Known rows, with every way that one mark hangs from another:
N[S[P U]]: -.20 .20 .07 -.21 .14 .29 .05 -.13 -.04 .24 .00 .16 -.02 -.11 .04 .09 -.31 .29 -.15 .08 -.12 -.22 .22 -.03 -.10 .15 -.55 .27 -.17
S[P U X[F]]: -.30 .58 -.03 -.07 .01 .24 -.01 -.18 .07 .37 .07 .15 .01 -.01 .00 .14 -.61 .23 -.16 .19 -.05 -.21 .34 .01 -.04 .15 -.35 .22 -.07
F[C X[B S[U]]]: -.22 .23 .06 -.02 .22 .08 -.11 -.11 -.16 .08 -.10 .16 .09 .03 .02 .23 -.25 .16 -.26 .22 -.07 -.14 .26 -.02 -.15 .08 .18 -.04 -.02
N[S[U X]]: -.19 .29 -.05 -.12 -.09 .22 .00 -.08 .12 .27 .10 .13 -.04 -.11 .08 .14 -.42 .31 -.14 .16 -.01 -.18 .30 -.12 -.13 .16 -.33 .16 -.13
N[S[X]]: -.09 .18 -.01 -.10 -.21 .12 -.04 -.09 .00 .15 -.02 .10 -.04 -.10 .10 .22 -.30 .26 -.07 .15 -.03 -.06 .27 -.15 -.15 .07 -.28 .09 -.05
G[E]: .00 -.08 .05 .03 -.10 .01 -.05 .02 -.09 .01 -.27 .17 .02 -.11 .09 .24 -.06 .11 -.07 .14 .05 -.03 .20 -.07 -.10 -.03 -.02 .15 -.08
G[E[J V[B] Y]]: -.02 -.31 -.09 .18 .07 .33 -.12 .13 -.42 -.10 -.55 .16 .10 -.28 .23 .51 -.29 .00 -.15 .30 .12 -.06 .35 .00 -.11 -.10 -.07 .40 .08
N[S[P U X]]: -.23 .38 -.02 -.19 .11 .32 .03 -.13 .04 .36 .08 .14 -.02 -.12 .06 .14 -.52 .37 -.17 .14 -.09 -.23 .29 -.07 -.08 .16 -.62 .24 -.13
S[X[B F]]: -.07 .60 -.03 .03 -.27 -.02 -.08 -.09 .00 .21 -.04 .08 .08 -.01 .00 .34 -.43 .17 -.11 .20 .01 -.09 .25 -.08 -.10 .07 .14 -.10 .00
V[B]: -.11 -.17 .03 -.13 -.11 .13 -.02 -.17 -.04 -.02 .04 .10 .04 -.12 -.02 .14 -.03 -.02 -.06 .07 .04 -.01 .18 -.04 -.10 .00 .08 .25 -.12
F[C X]: -.22 -.04 .09 -.02 -.18 .16 -.13 -.18 -.24 .01 -.14 .12 -.02 .02 .00 .15 -.13 .03 -.21 .19 -.07 .03 .30 -.04 -.14 -.04 .11 .09 .04
X[B[V] F]: .00 .25 -.03 .02 -.23 .01 -.05 -.11 -.13 .07 -.15 .03 .19 .01 -.08 .24 -.37 .03 -.14 .12 -.02 -.06 .21 .02 -.14 .00 .33 -.17 -.06
N[S]: -.07 .00 .07 -.13 -.17 .11 -.02 -.10 -.08 .03 -.09 .13 -.04 -.09 .07 .17 -.09 .19 -.06 .09 -.06 -.05 .21 -.12 -.15 .05 -.21 .12 -.09
F[C X[B S]]: -.11 .11 .09 .00 .10 -.02 -.15 -.11 -.27 -.05 -.22 .14 .09 .03 .04 .31 -.12 .11 -.19 .21 -.09 -.02 .23 -.05 -.16 -.01 .23 -.12 .07
J[E[G V Y]]: -.04 -.04 -.05 .17 .19 .19 -.15 .15 -.30 .01 -.70 .14 .11 -.16 .24 .48 -.20 .02 -.13 .29 .10 -.03 .43 -.04 -.06 -.16 .03 .22 .10
P[S[X[B F]]]: -.22 .69 -.03 -.02 -.10 .11 -.07 -.04 .14 .27 .04 .04 .09 .02 -.03 .35 -.53 .22 -.11 .20 -.02 -.14 .26 -.08 -.13 .15 -.06 -.13 -.08
G[E[Y]]: -.01 .01 .03 .10 -.02 .04 -.07 .11 -.21 -.03 -.42 .19 .05 -.13 .19 .39 -.15 .14 -.10 .18 .02 -.05 .23 -.09 -.10 -.05 -.08 .15 .00
E[G J V[B] Y]: -.05 -.27 -.12 .15 .05 .26 -.13 .11 -.40 -.03 -.56 .11 .11 -.24 .24 .54 -.23 -.10 -.15 .29 .15 -.05 .37 -.01 -.10 -.09 .11 .35 .07
X[F S[U]]: -.23 .23 .01 -.01 .06 .04 -.04 -.14 .04 .04 -.04 .20 .02 .05 .06 .13 -.27 .12 -.04 .18 -.02 -.15 .28 -.01 -.12 .16 -.02 .14 -.11
E[G V[B] Y]: -.05 -.23 -.09 .04 .02 .28 -.10 .00 -.28 -.05 -.39 .10 .09 -.19 .17 .43 -.21 -.07 -.10 .21 .08 -.01 .36 -.02 -.07 -.07 .07 .39 .03
P[S]: -.23 .11 .08 -.12 .06 .11 -.02 -.03 .09 .09 -.02 .09 .01 -.03 -.02 .16 -.13 .11 -.02 .06 -.04 -.07 .17 -.11 -.12 .08 -.19 .03 -.13
P[S[X]]: -.25 .27 -.01 -.10 .03 .11 -.04 -.02 .19 .21 .06 .06 .01 -.03 .01 .21 -.34 .19 -.03 .11 -.02 -.07 .24 -.15 -.11 .08 -.26 -.01 -.09
S[P X]: -.14 .29 .03 -.12 .06 .08 -.02 -.13 -.03 .25 -.07 .12 .01 -.09 .02 .20 -.33 .19 -.07 .10 -.06 -.07 .23 -.08 -.02 .00 -.36 .11 -.01
J[E[Y]]: -.12 .13 .04 .06 .12 .07 -.09 .07 -.19 .01 -.43 .17 .09 -.11 .15 .35 -.11 .09 -.12 .18 .05 -.05 .28 -.08 -.09 -.10 -.02 .09 .05
E[Y]: -.11 .12 .06 -.01 -.04 .00 -.04 .02 -.18 -.01 -.27 .16 .03 -.08 .11 .30 -.11 .09 -.06 .11 -.03 -.03 .19 -.12 -.09 -.02 -.04 .06 .02
F[C X[S[U]]]: -.31 .00 .06 -.03 .17 .16 -.11 -.16 -.13 .02 -.08 .19 .01 .06 .05 .12 -.21 .11 -.21 .22 -.08 -.09 .33 -.02 -.15 .07 .03 .11 -.01
C[F]: -.18 .00 .09 -.06 -.21 .03 -.07 -.12 -.07 .03 -.06 .15 -.03 .06 .00 .15 -.05 .10 -.15 .13 -.05 -.02 .28 -.04 -.12 -.03 .10 .12 -.02
X[B]: .01 .25 .09 -.06 -.08 -.12 -.02 -.02 -.07 .08 -.12 .11 .10 -.08 -.02 .27 -.07 .10 -.07 .08 .00 -.06 .10 -.09 -.08 .01 .16 -.11 -.06
F[X[B S]]: -.04 .15 .09 -.02 .22 -.19 -.10 -.06 -.20 -.04 -.24 .14 .11 -.05 .05 .37 -.08 .12 -.09 .13 -.09 -.03 .14 -.10 -.11 .01 .17 -.15 .08
C[F[X]]: -.23 -.06 .09 -.04 -.16 .06 -.13 -.17 -.20 .02 -.11 .14 -.04 .05 .01 .21 -.10 .08 -.24 .18 -.10 .01 .32 -.03 -.14 -.04 .15 .10 .10
F[C X[B[V] S]]: -.07 -.06 .02 .00 .11 .03 -.14 -.13 -.28 -.07 -.26 .05 .20 .05 -.03 .26 -.28 .05 -.24 .18 -.11 .01 .26 .00 -.19 -.08 .33 -.22 .06

Rows:
-.35 .10 .09 -.11 .39 .18 -.08 -.20 -.16 .12 -.07 .22 .00 .07 .03 .18 -.28 .21 -.27 .18 -.19 -.16 .33 .05 -.10 .07 -.22 .21 .05 -> C[F[X[S[P U]]]]
-.26 .12 .08 -.12 .49 .09 -.03 -.15 -.12 .12 -.12 .20 .04 -.05 .05 .18 -.26 .17 -.14 .12 -.16 -.16 .22 -.01 -.06 .09 -.31 .17 .01 -> F[X[S[P U]]]
-.26 .67 -.06 .04 -.29 .25 -.09 -.15 .03 .32 .09 .11 .07 .06 -.03 .20 -.59 .23 -.27 .29 .03 -.18 .37 .00 -.13 .14 .13 .00 -.10 -> S[U X[B F[C]]]
.03 .25 -.08 -.04 -.11 -.05 -.03 -.03 -.02 .19 -.08 .00 .20 -.08 -.05 .26 -.42 .10 -.13 .09 .01 -.04 .20 -.08 -.11 -.05 .19 -.25 -.03 -> S[X[B[V]]]
-.01 -.11 -.05 .24 .06 .18 -.13 .23 -.42 -.06 -.71 .20 .07 -.22 .26 .52 -.29 .07 -.11 .30 .05 -.06 .35 -.05 -.08 -.12 -.12 .19 .13 -> G[E[J V Y]]
-.02 .26 .01 -.04 .23 .02 -.05 -.15 -.19 .05 -.22 .09 .23 .03 -.05 .28 -.43 .12 -.10 .11 -.13 -.10 .19 .06 -.10 .01 -.01 -.13 -.03 -> X[B[V] F S[P]]
-.07 .15 -.02 .05 -.10 .08 -.13 -.17 -.19 -.06 -.19 .07 .20 .13 -.04 .23 -.38 .07 -.17 .21 -.05 -.04 .30 .06 -.20 -.02 .33 -.18 -.04 -> X[B[V] F[C] S]
-.09 .66 -.01 -.09 -.11 .21 -.05 -.16 -.10 .30 -.05 .09 .05 -.06 .04 .36 -.59 .35 -.18 .20 -.11 -.17 .28 -.04 -.11 .13 -.38 .04 -.02 -> N[S[P X[B F]]]
-.12 -.21 -.07 .08 .06 .29 -.09 .03 -.38 -.09 -.40 .13 .08 -.24 .15 .42 -.26 -.05 -.10 .22 .06 -.04 .32 -.03 -.09 -.08 -.02 .32 .10 -> E[J V[B] Y]
-.04 .36 .06 .02 .00 -.14 -.08 -.09 -.10 -.03 -.17 .15 .11 .04 .04 .33 -.19 .13 -.03 .16 -.04 -.08 .17 -.05 -.12 .07 .18 -.10 -.02 -> X[B F S]
-.02 -.02 -.01 .19 -.01 .02 -.10 .22 -.32 -.01 -.60 .22 .07 -.17 .25 .50 -.17 .10 -.15 .26 .09 -.09 .25 -.08 -.13 -.06 -.04 .09 .04 -> G[E[J Y]]
-.07 -.05 .01 -.01 .12 -.06 -.14 -.11 -.24 -.06 -.21 .08 .18 .08 -.02 .32 -.25 .09 -.26 .16 -.14 -.01 .27 .02 -.19 -.08 .37 -.20 .11 -> C[F[X[B[V] S]]]
-.14 .32 .07 .05 -.10 .02 -.13 -.15 -.18 -.04 -.16 .15 .09 .12 .02 .28 -.23 .12 -.13 .24 -.04 -.06 .27 .00 -.17 .05 .22 -.08 -.03 -> X[B F[C] S]
-.25 .46 -.08 -.05 -.27 .30 -.04 -.15 .09 .28 .10 .13 -.04 -.03 .08 .16 -.57 .30 -.16 .24 -.02 -.21 .38 -.06 -.16 .21 -.27 .19 -.11 -> N[S[U X[F]]]
-.16 .02 .11 -.11 .39 .00 -.08 -.17 -.24 .01 -.23 .18 .03 -.04 .06 .26 -.13 .12 -.08 .10 -.18 -.04 .20 -.04 -.07 -.01 -.26 .10 .09 -> F[X[S[P]]]
-.05 -.24 -.10 .11 .17 .33 -.14 .06 -.29 -.03 -.55 .10 .14 -.23 .21 .48 -.20 -.06 -.17 .29 .15 -.02 .44 .02 -.08 -.15 .08 .42 .06 -> J[E[G V[B] Y]]
-.04 -.04 -.03 .10 .02 .11 -.11 .09 -.30 -.01 -.54 .13 .07 -.12 .21 .43 -.22 .01 -.07 .22 .02 -.02 .35 -.08 -.05 -.08 .00 .21 .09 -> E[G V Y]
-.09 .30 .05 -.06 .27 -.11 .00 -.01 .04 .09 -.06 .18 .12 -.05 .03 .24 -.16 .18 -.06 .10 -.01 -.18 .13 -.08 -.09 .13 .09 -.07 -.13 -> X[B S[U]]
-.14 .39 .07 .04 -.34 .12 -.11 -.16 -.17 .09 -.10 .10 .07 .09 -.04 .24 -.27 .10 -.20 .23 -.01 -.06 .27 .01 -.14 .04 .26 -.04 -.06 -> X[B F[C]]
.00 -.08 -.01 .13 .05 .20 -.09 .12 -.33 -.08 -.54 .18 .05 -.17 .19 .41 -.27 .11 -.06 .23 -.01 -.02 .33 -.06 -.07 -.10 -.18 .25 .08 -> G[E[V Y]]
-.03 .49 .02 -.16 .04 .15 -.01 -.08 -.07 .30 -.06 .08 .06 -.14 .04 .34 -.42 .36 -.15 .12 -.11 -.15 .19 -.10 -.09 .07 -.43 .01 -.04 -> N[S[P X[B]]]
-.16 .41 .10 -.02 .10 .12 -.11 -.21 -.23 .05 -.18 .17 .10 .10 .00 .29 -.33 .19 -.16 .21 -.12 -.11 .26 .05 -.12 .05 -.07 .01 -.03 -> X[B F[C] S[P]]
-.17 .71 -.07 .02 -.17 .08 -.03 -.07 .10 .34 .07 .11 .09 -.02 -.01 .26 -.55 .21 -.17 .22 .03 -.20 .28 -.04 -.09 .17 .09 -.03 -.09 -> S[U X[B F]]
-.15 .22 .13 -.08 .34 -.01 -.12 -.16 -.28 .06 -.20 .17 .09 .05 .02 .37 -.19 .21 -.26 .17 -.21 -.07 .23 .01 -.10 -.01 -.03 -.02 .12 -> C[F[X[B S[P]]]]
-.34 .09 .09 -.10 .38 .27 -.08 -.21 -.20 .12 -.11 .20 .02 .04 .03 .13 -.30 .17 -.24 .19 -.16 -.14 .31 .03 -.10 .07 -.27 .21 -.01 -> F[C X[S[P U]]]
-.10 -.01 -.02 .13 .05 .13 -.10 .13 -.40 -.04 -.55 .17 .06 -.17 .18 .44 -.27 .02 -.07 .22 .00 -.06 .31 -.09 -.07 -.09 -.09 .14 .15 -> E[J V Y]
-.35 .38 -.05 -.12 .13 .21 .01 -.02 .29 .34 .16 .09 .01 -.04 -.01 .12 -.46 .24 -.10 .13 .00 -.19 .28 -.12 -.10 .19 -.31 .06 -.18 -> P[S[U X]]
-.20 .46 -.12 -.10 .18 .19 .02 .03 .24 .37 .11 -.01 .21 -.06 -.10 .19 -.64 .22 -.18 .10 -.01 -.20 .23 -.06 -.13 .14 -.05 -.21 -.20 -> P[S[U X[B[V]]]]
-.14 .47 .02 .01 .10 -.04 -.04 -.08 .00 .09 -.06 .18 .11 .03 .03 .26 -.32 .17 -.09 .18 -.02 -.20 .20 -.02 -.11 .18 .13 -.03 -.10 -> X[B F S[U]]
-.13 .61 -.01 -.18 .15 .25 .03 -.07 .02 .42 .05 .12 .07 -.14 .03 .25 -.54 .41 -.22 .14 -.08 -.27 .22 -.07 -.09 .18 -.47 .09 -.14 -> N[S[P U X[B]]]
-.16 .69 -.08 -.04 -.22 .22 -.03 -.09 .08 .33 .08 .10 .03 -.05 .04 .27 -.61 .34 -.21 .25 -.02 -.24 .32 -.06 -.16 .23 -.12 .03 -.12 -> N[S[U X[B F]]]
.06 .01 .00 -.04 .18 -.15 -.04 -.03 -.09 -.06 -.20 .07 .23 -.03 -.02 .27 -.19 .06 -.04 .06 -.05 -.03 .13 -.05 -.13 -.05 .23 -.25 -.05 -> X[B[V] S]
-.36 .29 .06 -.05 .18 .29 -.07 -.26 -.10 .12 -.04 .22 .02 .12 .02 .08 -.42 .20 -.18 .22 -.11 -.19 .36 .08 -.11 .13 -.27 .25 -.11 -> X[F[C] S[P U]]
-.03 -.08 -.07 .20 .04 .09 -.14 .19 -.42 .01 -.71 .15 .09 -.17 .26 .54 -.24 -.03 -.13 .29 .09 -.07 .37 -.07 -.08 -.10 .05 .15 .13 -> E[G J V Y]
-.07 .45 .09 -.04 .22 -.03 -.05 -.14 -.17 .06 -.19 .17 .12 .02 .02 .34 -.29 .18 -.06 .14 -.11 -.13 .17 .01 -.07 .07 -.11 -.02 -.01 -> X[B F S[P]]
-.08 .01 .01 -.01 -.13 .12 -.12 -.13 -.30 .04 -.19 .02 .18 .01 -.09 .22 -.32 .01 -.31 .16 -.07 .01 .26 .01 -.18 -.09 .37 -.18 .03 -> F[C X[B[V]]]
-.28 .55 -.05 -.12 -.06 .41 -.01 -.21 .04 .37 .08 .14 -.03 -.04 .06 .16 -.67 .35 -.19 .21 -.09 -.25 .38 -.01 -.11 .21 -.57 .29 -.11 -> N[S[P U X[F]]]
-.02 .06 .03 -.09 .44 -.03 -.07 -.12 -.29 .04 -.28 .07 .23 -.05 -.03 .33 -.32 .10 -.17 .08 -.18 -.05 .15 .01 -.10 -.06 .00 -.17 .08 -> F[X[B[V] S[P]]]
-.02 -.12 -.02 .11 .12 .14 -.13 .04 -.18 .06 -.54 .11 .09 -.14 .15 .34 -.13 -.01 -.10 .25 .12 -.01 .41 -.01 -.05 -.14 .07 .23 .03 -> J[E[G V]]
-.39 .42 -.03 .00 -.24 .35 -.13 -.16 .09 .21 .08 .06 -.01 .12 -.02 .17 -.54 .18 -.16 .26 -.03 -.08 .42 -.04 -.17 .11 -.17 .06 -.08 -> P[S[X[F[C]]]]
-.24 -.01 .12 -.10 .29 .06 -.12 -.21 -.24 .00 -.19 .19 .01 .08 .05 .26 -.15 .17 -.20 .16 -.21 -.04 .31 .02 -.10 -.03 -.17 .15 .13 -> C[F[X[S[P]]]]
-.26 .33 -.02 .04 -.42 .22 -.13 -.21 -.06 .15 -.01 .11 -.02 .09 .02 .16 -.43 .13 -.16 .27 .00 -.02 .42 -.03 -.14 .03 .03 .10 -.01 -> S[X[F[C]]]
